Each row was made from one walk, in order. Every step used is in the known rows, and no mark comes twice. Write each row's walk.
Known rows:
D, Q: -10,1,10,2,9,1,5,-4,-13,-2,4,-2,5,-13,6,9,9,11,-9,10,12,6,5,4,0,-3
R, W, J, Q, D: -3,-32,13,-13,4,-4,8,-3,-8,20,-16,-15,0,4,6,36,11,-3,-8,-1,14,-12,14,14,23,-13
U, Q, D, W, R: -8,-23,11,-6,-8,3,17,6,-14,8,-27,19,10,0,-20,24,30,19,-3,8,16,26,36,22,-2,1
R, W, U, Q, D: 8,-21,9,-9,21,13,-1,-7,-5,16,-14,9,6,-1,11,31,26,7,0,6,14,9,30,14,11,-10
H, W, U, Q: 12,12,-1,-13,7,18,-1,-1,-23,1,0,1,11,-15,20,1,19,13,19,15,7,18,23,10,1,-9
U, Q: -6,3,9,-7,5,3,3,3,-8,-1,5,-5,9,-3,13,11,18,4,9,11,14,6,21,7,0,-8
D, Q, R, W, H: -19,-7,13,3,13,9,18,-10,-5,16,-21,8,4,-1,6,26,-4,-5,-9,11,4,-7,11,1,13,-4
J, W, U, Q, D: 13,-18,-1,-13,7,10,-4,-10,-14,15,0,0,7,3,14,12,39,18,2,3,25,13,32,19,10,-9
Q, J, W: -9,-5,11,-12,-5,-5,-2,-13,-9,9,-12,1,9,-6,5,5,27,12,-8,-14,22,6,6,-6,14,-2
H, W, U: 12,9,3,-12,7,13,3,-6,-22,2,-2,8,8,-19,13,-3,13,14,10,7,-2,9,6,3,1,-7
D, Q, U, W, H: -4,3,12,12,11,4,4,-8,-11,12,-1,9,12,3,26,30,13,-1,8,-1,3,-15,2,8,-1,6
R, W: -11,-3,18,-7,9,2,3,-7,2,5,-11,4,11,-9,5,20,13,-4,1,1,13,-2,2,-6,8,-7
D, Q, J, W, R: -17,-11,11,-4,-1,-4,5,-3,-15,6,-27,12,12,-10,-9,6,26,26,-24,-9,21,24,10,-4,14,0
U, Q, R: -15,1,9,-7,4,3,16,4,-6,7,-2,-1,2,2,18,10,20,8,5,21,12,10,33,13,-1,-13
R, W, U, Q: 6,-2,5,-12,22,15,-2,-6,-3,10,-13,8,13,-8,17,24,20,2,9,8,12,13,17,-3,10,-7
Q, U, W: -3,3,17,1,7,-3,0,-4,-2,9,-1,7,13,3,32,22,29,3,13,-2,9,-6,4,6,-9,-2
Q, J: -6,-6,11,-9,5,-4,4,-4,-8,6,-12,4,2,-7,8,12,10,11,-8,-10,5,0,5,-4,11,1
H, W: -6,10,11,-7,-6,6,4,-1,-17,-4,3,-1,9,-18,7,-1,12,7,10,8,6,2,9,6,-1,-8
R, W, J, Q: -5,-11,10,-16,5,-3,7,-1,-7,13,-15,-16,6,-2,15,28,5,-8,-1,-1,12,-7,-1,1,22,-12
J, Q, D, W, U: 15,-22,0,-14,4,4,10,-8,-23,11,-22,-5,6,-4,-3,22,23,14,-3,3,10,12,17,10,15,10
R, W, D: -9,-15,13,-7,15,2,7,-6,10,12,-20,20,6,1,5,19,-1,-4,0,0,9,-8,4,-13,10,-13
W, G: 1,-5,2,-6,-2,9,10,-4,-11,19,5,3,1,2,13,13,7,-4,4,7,4,-3,-2,-5,-2,-11
Q, U: 1,3,20,-4,6,-1,8,-3,-8,7,4,7,9,0,12,23,26,7,-1,2,5,-7,9,6,0,-3
D, Q, U, W: -8,3,16,10,10,0,0,-5,-8,8,1,6,12,-3,29,27,27,7,2,5,13,2,9,9,-7,1
W, H: -2,1,5,-5,7,3,9,-6,-11,6,2,3,7,0,4,5,-3,-2,6,-5,-2,-19,-4,-1,6,-1

Write each row's walk:
-7,-3,13,-5,10,6,6,-11,-3,11,-14,10,11,-3,3,23,-3,-12,6,-7,3,-20,-7,-8,15,-3	R, W, H
-1,-6,4,-14,1,-4,8,1,-17,8,0,-20,3,2,16,15,4,1,3,1,7,-8,0,7,13,-11	W, J, Q
-4,-22,10,-8,-8,-2,14,-4,-17,6,-16,-14,6,-5,-11,26,23,7,-3,4,18,7,21,14,14,10	J, Q, D, W
-10,-5,5,-1,0,1,1,-18,-16,13,-14,0,9,-4,3,11,10,9,-13,-14,16,-4,3,-6,22,6	D, Q, J, W, H
4,0,1,-12,16,12,11,-1,-12,13,-8,7,2,2,25,6,19,14,6,22,5,17,30,12,1,-14	W, U, Q, R
-8,-10,3,-1,13,-1,2,-2,5,10,-9,16,5,7,27,0,1,1,13,-1,7,-10,-1,-4,-4,-11	U, W, D
-8,-3,4,-5,5,-5,1,-4,-7,13,-3,1,4,6,34,8,7,-1,16,-2,6,-9,-5,6,-8,-18	U, W, J
-1,-6,4,-7,-15,8,17,-11,-16,21,-14,11,6,2,0,23,11,-4,9,9,8,8,0,-8,-5,-1	D, W, G
5,-4,15,-13,1,-6,12,4,-17,15,-1,-12,5,7,19,34,19,4,-2,0,5,-13,6,13,12,-8	W, J, Q, U
3,-5,6,-3,-4,6,8,4,-12,24,0,-10,10,10,38,36,27,-9,14,1,9,-8,-1,1,2,1	J, Q, U, W, G
-1,-1,17,3,3,8,12,-5,-13,6,-10,19,7,-8,10,20,10,15,-4,14,6,1,18,10,1,-4	H, W, D, Q, U
-1,-8,13,2,11,-2,7,-2,7,16,-9,22,8,16,31,19,16,5,12,-3,6,-14,6,1,-4,-6	Q, U, W, D
-18,-2,15,-8,7,9,13,-1,3,11,-18,3,6,0,15,27,21,-3,3,18,16,12,32,7,6,-13	U, Q, R, W
-4,-2,4,-12,-3,4,1,-12,-12,15,-10,-4,12,3,10,12,19,6,5,-16,20,-2,16,-2,21,3	U, Q, J, W, H
13,4,-2,-12,19,12,0,-1,-13,5,1,3,8,-5,19,8,18,10,10,11,8,14,16,4,1,-8	W, U, Q
0,-20,9,-4,-5,3,16,-14,-16,13,-17,9,5,6,-13,23,6,2,4,-5,4,-12,12,12,7,8	Q, D, W, H
-5,-3,19,1,6,-3,7,7,-4,8,-14,27,17,4,17,17,32,11,6,-6,4,2,2,6,-9,-4	Q, U, W, R
-2,1,5,-5,-4,3,15,-13,-15,8,-16,10,12,0,-7,16,2,-1,10,-4,2,-7,-1,-4,3,9	D, W, H
2,-1,0,-15,7,12,7,-9,-12,17,-8,3,6,5,23,1,37,17,6,16,21,21,30,9,5,-15	J, W, U, Q, R
-4,1,4,-9,-2,3,4,-13,-11,9,1,-1,12,3,5,2,11,-3,6,-9,14,-18,-4,-2,11,-5	J, W, H
-6,-18,11,-5,-6,4,11,-5,-11,9,-14,-1,6,2,-4,27,30,10,3,11,21,17,38,20,-1,3	U, Q, D, W
-3,-16,10,-5,3,2,4,2,-7,6,6,-5,2,1,7,16,23,10,1,11,16,3,34,24,2,-8	U, Q, D
1,-3,14,-3,6,-5,2,-5,-8,22,-4,9,8,13,38,28,21,2,12,-2,3,-14,-1,11,-9,-12	Q, U, W, J
-19,-14,6,-1,3,2,17,-10,-3,16,-17,14,0,8,10,-3,10,13,-14,16,22,6,21,1,7,-14	J, W, D, Q, R
-5,-4,6,-11,-2,1,2,-16,-12,15,-15,3,9,-1,5,8,12,6,-1,-23,13,-11,-2,-7,20,1	Q, J, W, H
-11,-7,12,0,8,-3,3,-7,-13,4,-14,1,2,-13,4,17,8,17,-18,-1,8,10,10,-1,11,4	D, Q, J
-8,-13,3,-3,-8,6,5,-15,-18,26,-12,2,4,-2,9,20,20,9,-15,-2,21,13,4,-11,10,-1	D, Q, J, W, G
10,-4,8,-11,20,10,0,-12,-5,10,-14,13,10,-11,12,18,12,3,2,0,4,3,-1,-10,10,-8	R, W, U
4,-6,16,-14,-10,-5,19,-6,-20,17,-21,-8,10,7,8,42,23,5,2,2,10,1,7,8,6,4	D, W, J, Q, U
-4,-10,9,-6,2,10,7,-8,-3,23,-10,8,7,-1,10,30,7,-12,3,5,8,-4,-4,-13,6,-12	R, W, G
2,-9,7,-15,16,9,14,-3,-7,14,-26,-5,5,-4,16,21,18,4,-4,10,6,6,10,-3,23,-7	J, Q, R, W, U
-4,-5,8,-10,-7,-3,13,-11,-17,13,-19,7,5,2,2,19,7,4,6,4,8,3,4,2,-4,-6	D, W, J
-5,-3,15,-3,3,-3,11,16,-9,5,-14,6,18,1,18,22,34,11,5,-8,7,2,3,7,5,4	J, Q, U, W, R
